What can hang from each mark
K_92: K_3 K_908
K_232: K_649
K_278: K_501 K_688
K_908: K_2 K_92 K_757
K_649: K_858
K_858: K_372 K_649 K_908
K_501: K_278
K_757: K_3 K_501
K_372: K_2 K_858
K_688: K_232 K_278 K_757 K_858

Each row was made from one small tree. The marks that hang from a mark follow it in brackets, in the order of their numbers. Every link used is in the known rows. Write each row's tree.
Known rows
K_232{K_649{K_858{K_372{K_2}}}}: [ -3 -35 -58   5  48  -8  -7  41 -10  -3  26 -20  12   0  -2  45 -10 -10
   6  -2 -22  11 -48  43 -16  -2 -44 -15 -55  29 -16 -35  -1   4  48 -21
  29   6   4  23 -20]
K_757{K_3 K_501{K_278}}: [-14  35  55   6 -35  21  22 -51 -14   1 -15  29 -14  21  -3  -3  16  26
   3  -6   1 -14  -2 -13   3  37  31   3   3 -30   8  46 -31 -13 -23  14
 -13 -37  26  -8  17]
K_278{K_501 K_688}: [ 13  30  51 -15 -20   3   8 -14   5   6 -11  -5   7  20  33  15   5   2
  -9  -8  33 -13  -9   5   6  33  21  -8 -18   0  44  36   2   5   5  -4
  -1 -16  -4 -10  -5]
K_688{K_278{K_501} K_757 K_858}: [ 22  50  52 -38 -64   4 -28  -6  34  21 -26 -15 -11  29  59  31   3 -38
  11  28 -11 -20   3  19  -7  44  22  -6 -23   4  23  18  10  13  14 -20
 -10 -24  -3 -15 -39]
K_278{K_501 K_688{K_232 K_757 K_858{K_372}}}: [ 31  39   6 -22   6  13 -27  -1  28   8  -5 -39  14  19  48  26 -30 -35
  -3   2  14  -1   9  32 -33  28  -3   7 -47  33  -2 -19  -2  44  19 -43
  26   2 -16   4  -3]
K_858{K_372{K_2}}: [  6   1 -11   6   6 -27  19  28 -24 -19   8  -4  16   6   0  12  12  19
   9 -20   0 -12 -42   3   9 -22 -11   4 -21   2 -15 -30   1  -9  23   2
  14   4   5  22 -39]
K_757{K_3}: [-18  15  41  -2 -16  -3  -4 -40   4   5 -19  -3  -5  32  -8 -42  11  17
  15  15 -10 -16  12   4  24  10   3  -5  13 -31  -4  10   2  -1   5  22
 -32 -18   7 -20  -8]
K_92{K_3 K_908{K_2 K_757{K_501{K_278}}}}: [ -9  29  35  38 -21  50  79  -1 -23   0 -32  56 -50 -41  29  15  -6  29
 -40  -5  13 -13  15 -27  -2   9  27   6  57 -61  31  18 -36  22 -20  24
 -29  -3   6  -6  15]
K_858{K_372{K_2} K_649 K_908}: [ 11 -14 -61  -3   7 -46  -3  38 -11 -17  29 -13  45  -8  -7   1  19   8
   5  -5 -18   1 -39   4  15 -42 -35  -2 -35  44 -21 -35  -5 -23  15  -2
  13  23  -2  33 -31]
K_649{K_858{K_372 K_908{K_2 K_92}}}: [  9 -36 -13  30  32  -1  -9  57 -15 -21  -9 -23  -4 -36 -29  -1  16   2
   8 -22  -3   4 -35 -22  -3 -56 -30  26 -39  13 -26 -45  21  -2   6  14
  30  22 -24  25   8]
K_278{K_501 K_688{K_858{K_372{K_2} K_649}}}: [ 23  23 -42  13  -3  -1 -15  36  -6 -11  31 -18  28   1  31  45 -23 -29
 -11   2  -3  23 -33  45 -28  17 -26 -24 -55  40   4 -18  -8  25  41 -35
  43  32 -11  28 -16]
K_649{K_858{K_372}}: [-17  -1 -26   6  12 -10 -17  25 -19 -19   6 -12  14  10  -3   4  12   4
  11  -6  -5  11 -45  17  -2   1 -30   3 -31  20   0 -14  19  12  26 -12
  12 -12 -16  -3 -26]
K_501{K_278{K_688{K_232{K_649}}}}: [  9   4  13 -15  44  29  17 -38   7   2  17  -6  17   6  19  59 -22 -20
  -7  -4  32  -2  22  30 -42  34 -13 -48 -10  32  23  36  -6  31   6 -47
  12   4   3 -27  34]
K_908{K_2 K_757{K_3 K_501}}: [-26  16  34  31  -6   7   4 -47 -10  20 -32  38 -30   6 -20 -19  -2   8
  -4  -3 -17   0  38 -42  -4  -4  29  15  45 -52   5  17 -21  -6 -20  22
 -15  -7  30 -11  30]
K_649{K_858{K_372{K_2} K_908{K_757}}}: [ -4 -35 -84   2  25 -31  -8  60   6   1  32 -14  10   0 -19  -7  -9  16
   5 -21 -10  11 -34   6  29 -36 -21  20 -26  30 -28 -47 -10 -25   3 -11
  36  -3   7  23 -19]
K_757{K_3 K_501}: [-21  24  42   1 -28  -6   3 -58  -7   5 -24  19 -13  28  -9 -19  18  15
   8  10 -12 -11   8 -15   6  30  28   4  12 -32   5  30 -19 -19 -12  17
 -36 -21  24  -9   0]
K_757{K_501{K_278}}: [ -1  31  42 -15 -36  14  34 -31 -33 -16  -8  34  -2   9   2  31  29  23
  -6 -19  12 -11 -21 -22 -12  30  33  -1   7  -8  28  56 -11 -16 -20  -3
 -12 -28  14  -9   3]
K_908{K_2 K_92 K_757}: [ -1 -24  43  19  13  11   2  -6 -15  -1 -25  23 -23 -16 -33 -28  -3  11
   1  -8  13   6  38 -31   3 -32  21   9  43 -62   2   2  19   9  -7  27
  -1  13 -13 -20  20]
K_649{K_858{K_908{K_92{K_3} K_757}}}: [-13 -47 -22  -3   4  13 -11  24  15  10  14  -2 -32 -13 -39 -68 -15  20
  -3  15  17   6  16  12  57  -1   5   9  34 -14 -21 -13  20  -5 -11  21
  -9   0 -10 -19   9]
K_649{K_858{K_372 K_908{K_757}}}: [-21 -26 -63  -4  18 -15 -26  37   6   1  19  -9   2   7 -18 -20   7   6
   4  -9  -4  17 -21   1  29 -21 -21  23 -18  29 -15 -25  16 -11  -2 -16
  18 -13 -13  -6 -11]
K_372{K_2 K_858{K_908{K_92{K_3}}}}: [ 22 -41 -18  -7  -1 -26  24  36   3   4  41 -15   0 -27 -23 -44   0  23
   2   1  25 -28 -23   2  51 -30  14   1  25  -3 -28 -35  14 -47   0  53
 -23  29  15  43 -26]
K_501{K_278}: [  1  24  41 -19 -22  12  29 -18 -20 -15  -3  14   5  17   7  14  24  24
  -1 -14  15 -16 -13  -4   5  13  10  -9   4 -13  18  37   6   3  -4   2
  -8 -25  -7 -20  -6]
K_649{K_858{K_908}}: [ -6 -15 -26 -25   2 -20  -4  11   9  -8   8 -23   7   8  -8  -8  23  11
   6   2 -13  -2 -22  -3  17  -4 -17   0 -13  32   1   6  22 -13  -3 -10
  -9 -11 -12  -1 -16]
K_92{K_3}: [ -9  13  30 -11 -21   4  24 -15 -11  -7  -1   7 -12   6   0 -27  13  19
  -7  15  15 -22  -6   6  34  17  -1 -13  34 -21   9  13  21  15   8  14
 -42  -4  -4 -23 -30]
K_908{K_2 K_92}: [ 12 -12  61  16   7   5  14  -5 -23 -15 -27   4 -14 -20 -19 -10  16   9
   7  -9   8 -10   8 -31 -10 -30   9   5  19 -45   2   4  23  10  -1  31
 -10  16 -16  -3  10]
K_501{K_278{K_688}}: [  6  30  39  -6  -9  20  33 -23  -5 -10  -3  -3  10  16  23  19   3  18
 -10 -28  35 -11  -5   1  -8  28   8  -7   4   0  29  45  10  11  -9 -10
   6 -20  -4 -13   7]
K_232{K_649{K_858}}: [-11 -21 -15 -20  32   7 -16  -7  -2  -1   8 -14   4  12  -4  27  -1 -16
   2  18 -15  12 -10  31 -15  27 -30 -27 -17  15  16  19  22  15  29 -21
  -9  -9  -6 -19  -4]
K_501{K_278{K_688{K_757 K_858{K_649 K_908}}}}: [ 29  34 -19 -32 -20  15  -7 -19  34   7  17 -52  22  16  35   1 -17 -18
 -12   7  -8  14  22  18 -21  30 -20   3 -15  33   1  22  13  21 -15 -25
   7  -5 -13  11  11]
K_757{K_3 K_501{K_278{K_688}}}: [-10  44  51  19 -27  29  23 -58  -4   9 -15  11  -9  28  12   3  -6  18
  -7 -16  18  -8   7  -8 -13  51  32   2  -3 -18  17  52 -31  -8 -26   6
   0 -31  32   1  31]
K_757{K_3 K_501{K_278{K_688{K_232 K_858}}}}: [ -6  41  14  12   0  41   5 -60  11  -3  10   5  -9  18  15  31 -32 -10
  -5   3  10  11  35  14 -48  57  12 -25   9  18  -3  36 -28  32 -17 -42
   9   0  15 -14  42]

Which tree is each row?
[-11  31  20  24 -25  53  68 -18  -2  12 -16  37 -37  -9  45  -2 -27  30
 -42  -6  41   0  27   4   9  59  35   5  49 -38  39  37 -30  14 -24   6
 -25 -15  12  -6  13] => K_92{K_3 K_908{K_757{K_501{K_278{K_688}}}}}
[-13  29  43  45 -17  43  52 -24  -5  13 -47  43 -43 -13  21   3 -11  30
 -20  -4 -10  -5  38 -28 -11   2  28  17  34 -74  15  11 -53   8 -26  37
 -18 -19  16   0  36] => K_92{K_908{K_2 K_757{K_3 K_501{K_278}}}}
[  0  -8 -48   8  21 -23   1  51 -18 -22  18 -18  18   7  -3  24  -2  10
  11 -17 -15   6 -56  22  -3 -14 -33   5 -38  23 -19 -37  -2   1  30  -7
  28   0   4  26 -34] => K_649{K_858{K_372{K_2}}}
[  3  50  11 -12 -46  28 -16 -58   7  13  -8  -8  -4  29   8 -12 -18 -17
   5  31 -41  14  29  18 -27  55   1   0  -3 -17 -10  32 -27  14  -9   0
 -13 -25  13   5  18] => K_688{K_757{K_3 K_501{K_278}} K_858{K_649}}
[ 11 -37   9   8  22  -2   1  30  -2 -15 -10 -21 -11 -33 -29  -6  13   8
   5  -5  -6   0  -6 -28  -3 -42 -11  10  -8   1  -9 -13  24   1  -7  21
   8  15 -20  12  19] => K_649{K_858{K_908{K_2 K_92}}}
[  1   3  59  35 -18  49  43  -9 -35  -1 -14  57 -53 -38 -27  -6  -9  22
 -21 -17  34  -6  16 -31   5   1  46   9  56 -66   5  25 -14   6 -31  31
   0   2  13  -8  36] => K_908{K_2 K_92{K_3} K_757{K_501{K_278}}}
[  3  30   6  -8 -18   1 -39  22   5 -14   3  13  11   5  41  72   5 -50
  12  15   9 -10 -22  34 -30  15  -1 -43 -38  56  13 -12  -1  32  27 -63
  23  17 -15 -25 -33] => K_688{K_232 K_278{K_501} K_858{K_372}}
[ 26 -50 -48 -16  10 -50 -13  28  -1  -8  47 -16  50 -21 -27 -27   1  -8
  14  13  -1   6 -15   6  18 -35  -6 -14   5  21 -16 -24  12 -49  10  39
  -6  34   4  47 -15] => K_372{K_2 K_858{K_649 K_908{K_92}}}
[ 11  24  27 -13  16  12  25 -30   0 -13   6  -3  26   8  17  35 -13   2
  -5 -20  43  -7  15  13 -24  23   4 -29   8  25  26  36  -5  27  -9 -31
  12  -5   2 -25  15] => K_501{K_278{K_688{K_232}}}
[ 11 -68 -57   3  50  -5 -13  63   1  -1  30 -30  -1 -21 -25  18  -5   0
  12  -2 -12   8 -40  26   5 -34 -35   1 -63  31 -44 -54   2 -26  27  -4
  40  19  -3  37   1] => K_232{K_649{K_858{K_372{K_2} K_908{K_92}}}}
[ -9  -4 -33 -27  -6 -17 -35  -8  36   7  22  10  -2  11  11  20  -4 -38
   6  22   2   1  43  10 -10   2   4 -34  38  52  -5   3  14  11 -12 -62
   0  21  -9 -43 -16] => K_688{K_232 K_278 K_858{K_908{K_757}}}
[ 20  46  77 -41 -65 -14 -18  -7  35  24 -45  -5   7  32  58  17  14 -24
   7  15   5 -36 -10   3  12  31  40   4 -23  -9  42  25  -6 -13   1   5
 -11 -41  13 -12 -33] => K_688{K_278{K_501} K_757}
[ 27  36  39 -41 -21   2  19 -47  -2   1 -23  10  13  13  12  25   2   2
   1  -4   9 -17  16 -14 -24  34  34  10   2   1  13  38 -31  -2 -30 -14
 -10 -32  26  -7  15] => K_688{K_232 K_757{K_501{K_278}}}
[ 19 -38  -9   6  14 -30 -19  16 -11 -12  20 -11  35 -40 -29 -23  13 -20
   2  11  -1   9  -3 -22  -6 -54 -14  -6  17   7   2 -12  32 -24   2  41
 -12  42 -15  27  10] => K_372{K_858{K_649 K_908{K_2 K_92}}}
[ -3 -44 -21  28  10 -13 -15  28  15  22   7  -2 -18   7 -43 -67 -15  32
  15 -13   2  -7  11  -3  55 -45  10  39  -9 -35 -65 -64 -22 -42 -10  43
  24   3  15  25   7] => K_858{K_372{K_2} K_908{K_92 K_757{K_3}}}
[ -7  -9 -15  21  22 -15   5  28  -8  -3  -5   9  -6 -19 -13  -8  23  13
  -5 -30  -1  -5  -9 -43  14 -62 -10  27   1   0 -11 -32   8  -8  -9   4
  11  14  -9   4   2] => K_858{K_372 K_908{K_2 K_757}}
[ -7   4  19  22   8   6  38   3  -5   1 -38  20 -23 -18  23  -6   2  20
 -17   2  -6   0  36 -20  -4 -24   2   7  43 -57  24  -7   0  26   2  28
 -31  10 -19 -13  -5] => K_92{K_908{K_2 K_757}}
[ 13  41  51 -23 -26  13   9 -64  12  19 -34   3   1  27   5  -8 -16   3
  13   6  -4 -19  32  -3 -12  34  33   9   2 -21  -9  25 -44  -3 -31   6
 -12 -40  39  -4  27] => K_688{K_232 K_757{K_3 K_501{K_278}}}
[-35  13  25   6 -24  -2 -12 -56  -1  24 -17  34 -20  30 -22 -43  -2  15
   2   9  -9   3  35 -16  19  30  38  16  38 -45   2  29 -20 -19 -22  16
 -27 -23  27 -24  15] => K_908{K_757{K_3 K_501}}
[-21   3   6   5 -14  20  39  -3   4   7 -15  22 -31  -4  25 -43  -9  31
 -19  27  12  -9  33  18  40  18   9  -5  64 -56  16  -5  -1  26   5  25
 -53   2 -13 -30 -26] => K_92{K_3 K_908{K_757}}
[-39 -12 -48  19   1  -7 -33   5   8  21   2   5 -17  12 -25 -36  -3   9
   8  -3 -20  18  -8  -7  29  -1   3  40 -19  14 -28 -19 -23 -31 -15  -3
  14 -22  19   5  16] => K_649{K_858{K_372 K_908{K_757{K_3 K_501}}}}
[ -4   2 -40 -26  -9 -13 -20  -8   3 -17  30 -18  18   5  -2  -4  20 -12
   2  31 -28  19  11  12  -4   3 -32 -27   7  37  -5  11  32  11   6 -28
 -18  28 -32 -12 -19] => K_688{K_858{K_649 K_908}}
[ 16 -46 -50   9  24 -19  -7  68  -4 -16  17 -26   9 -17 -30 -10   2  21
  16 -18  -3   2 -49   4  21 -39 -20  22 -47  24 -46 -54   3 -29  11  11
  37  10  -6  42 -14] => K_649{K_858{K_372{K_2} K_908{K_92}}}
[ 21 -39 -40   6   8 -34 -13  47 -16 -20  22 -11  33 -20 -26 -20   8   6
  11  -2  -4   9 -26   3  21 -48 -19   5 -28  18 -36 -44  -2 -31  14  18
  21  32  -9  36 -14] => K_858{K_372{K_2} K_649 K_908{K_92}}
[  1 -30 -20  -3  46   2   3  19   7   1   1 -28  -6 -24  -7  42  12 -14
  -4   2 -27  -1 -12  -9 -20 -28 -43 -18 -24  32   6  -3  19   6  11 -12
   1  14  -8   8  14] => K_232{K_649{K_858{K_908{K_2}}}}
[ 14  32  43 -37 -39 -29 -15 -45  22  14 -38   7  22  23  32  33   1 -39
  12  14   6 -21  23 -10 -30  39  38  -6  15  25  26  30 -19  -7 -16 -28
 -21 -19  30 -15 -19] => K_688{K_232 K_278 K_757{K_501}}
[-17  -9  57  40  -7  18  -6 -40 -12  16 -40  39 -44  -9 -42 -44 -11   8
   3  -1  -7   8  51 -38   0  -6  42  24  44 -80 -12  10 -17  -9 -22  41
  -8   1  17  -8  44] => K_908{K_2 K_92 K_757{K_3 K_501}}
[ -3 -34 -44  18  57   1  -8  45  -7  -8   8 -24   1 -27  -4  48  18 -18
  -1 -10 -26   5 -38  -6 -25 -43 -58  -2 -55  43 -11 -36  14   7  24 -21
  27  14 -15  19   9] => K_232{K_649{K_858{K_372 K_908{K_2}}}}
[  0 -26 -79  -2  13 -45 -16  36  -4  -1  34   5  35  -3 -21 -18  -1   5
  -1  -5 -12  14 -14   4  30 -40 -22   6  -8  26 -22 -37 -11 -28   6  -4
  24  19   3  18 -17] => K_858{K_372{K_2} K_649 K_908{K_757}}
[ 13  -1  -4 -42  21  22  -2 -34  10  13  -4  -9   9   6  10  59 -24 -31
   1  13  -8   7  12  26 -53  49   2 -15 -29  27  11  32 -26  11  -3 -39
   9 -32  26  -4  36] => K_688{K_232{K_649{K_858}} K_757{K_501{K_278}}}
[ -6 -51 -43 -16   6 -30 -47   3   4  10  41   4  32 -10 -40 -64  -5 -15
   4  20  13  27  24   0  29 -20   6  -1  38   1  -4   0  27 -37  -5  32
 -14  22 -12   1   7] => K_372{K_858{K_649 K_908{K_92 K_757}}}
[-10  49  42  -9 -65   6 -29 -52  39  31 -34  -8 -25  41  36  -5  -8 -34
  18  36 -32 -11  31   5 -23  60  29  11   6 -11  -4  19  -9  -1  -8  -7
 -25 -30  26  -4 -17] => K_688{K_278 K_757{K_3 K_501} K_858}
[ -6 -24 -51  -4  22 -41 -21   9   0   5  32   7  37 -22 -20 -19   3 -25
 -10   6 -12  18  11 -21   4 -45 -14  -4  41  15  17  -8  21 -22   0  17
 -14  32  -5  12   6] => K_372{K_858{K_649 K_908{K_2 K_757}}}
[ -7  15 -17   1   1  -9 -31   8   2 -21  12   3  16   9  27  55   3 -47
  18  14   0   1  -6  27 -41   8 -20 -38  -6  57  -2 -19  18  37  25 -66
  14  27 -16 -25 -37] => K_688{K_232 K_278 K_858{K_372}}
[-12 -44 -39   1  54   7 -10  13  14  19   8  -5 -15 -20 -18  22  -4 -17
 -11   4 -27  14  15  -7  -9 -28 -33  -7  -2  15   4  -8  14   3   2 -15
   8  10  -5 -11  27] => K_232{K_649{K_858{K_908{K_2 K_757}}}}
[ 28  46  40 -33 -28  20  -6 -22  30  20 -15 -38 -11  28  48   5 -17 -15
  -7   8   5  -7  16  20 -13  50  13  12 -25  -4  16  21  11  24  11 -12
  -2 -17 -13   0  -8] => K_278{K_501 K_688{K_757 K_858}}
[  0 -17 -42 -29   1 -48 -25  -3  -2  -7  38 -14  55   0  -7 -26  24 -16
   4  16  -7   6 -17   2  13 -13 -18 -16  15  39  16  11  27 -31   7  12
 -32  15  -8  12 -22] => K_372{K_858{K_649 K_908}}
[ -4 -48 -32  35  36   3 -21  59  -7  -6  -3  -6 -19 -32 -37 -22  -4   3
   4 -19  -2  18 -11 -23  10 -61 -16  35 -14  -4 -29 -45  14  -3  -5  11
  38  15 -20   8  23] => K_649{K_858{K_372 K_908{K_2 K_92 K_757}}}
[ -3  35  -3  18   3  38  13   5 -17 -20  24 -14  -2  12  28  36  -6  -3
  -7 -29  22  13 -22  19 -29  28 -20  -3 -27  24  -1   7  18  37  12 -38
  29   2 -22   1  -3] => K_501{K_278{K_688{K_858{K_372}}}}
[-12  10  19  31   0  25  53  10  -4   3 -28  25 -42 -28  27 -24 -12  24
 -28  12   4 -12  33  -6  17 -15  -1   1  64 -67  18 -18   0  37   6  36
 -46  18 -14 -17 -13] => K_92{K_3 K_908{K_2 K_757}}
[  3 -40 -24  30  23 -10 -30  34 -18  -9   1  11  11 -31 -39 -31   3  -8
  -3  -5   1  25  11 -23   8 -64 -17  18   3 -12 -22 -34  13  -4  -4  16
  25  35 -23   5  22] => K_858{K_372 K_649 K_908{K_2 K_92 K_757}}
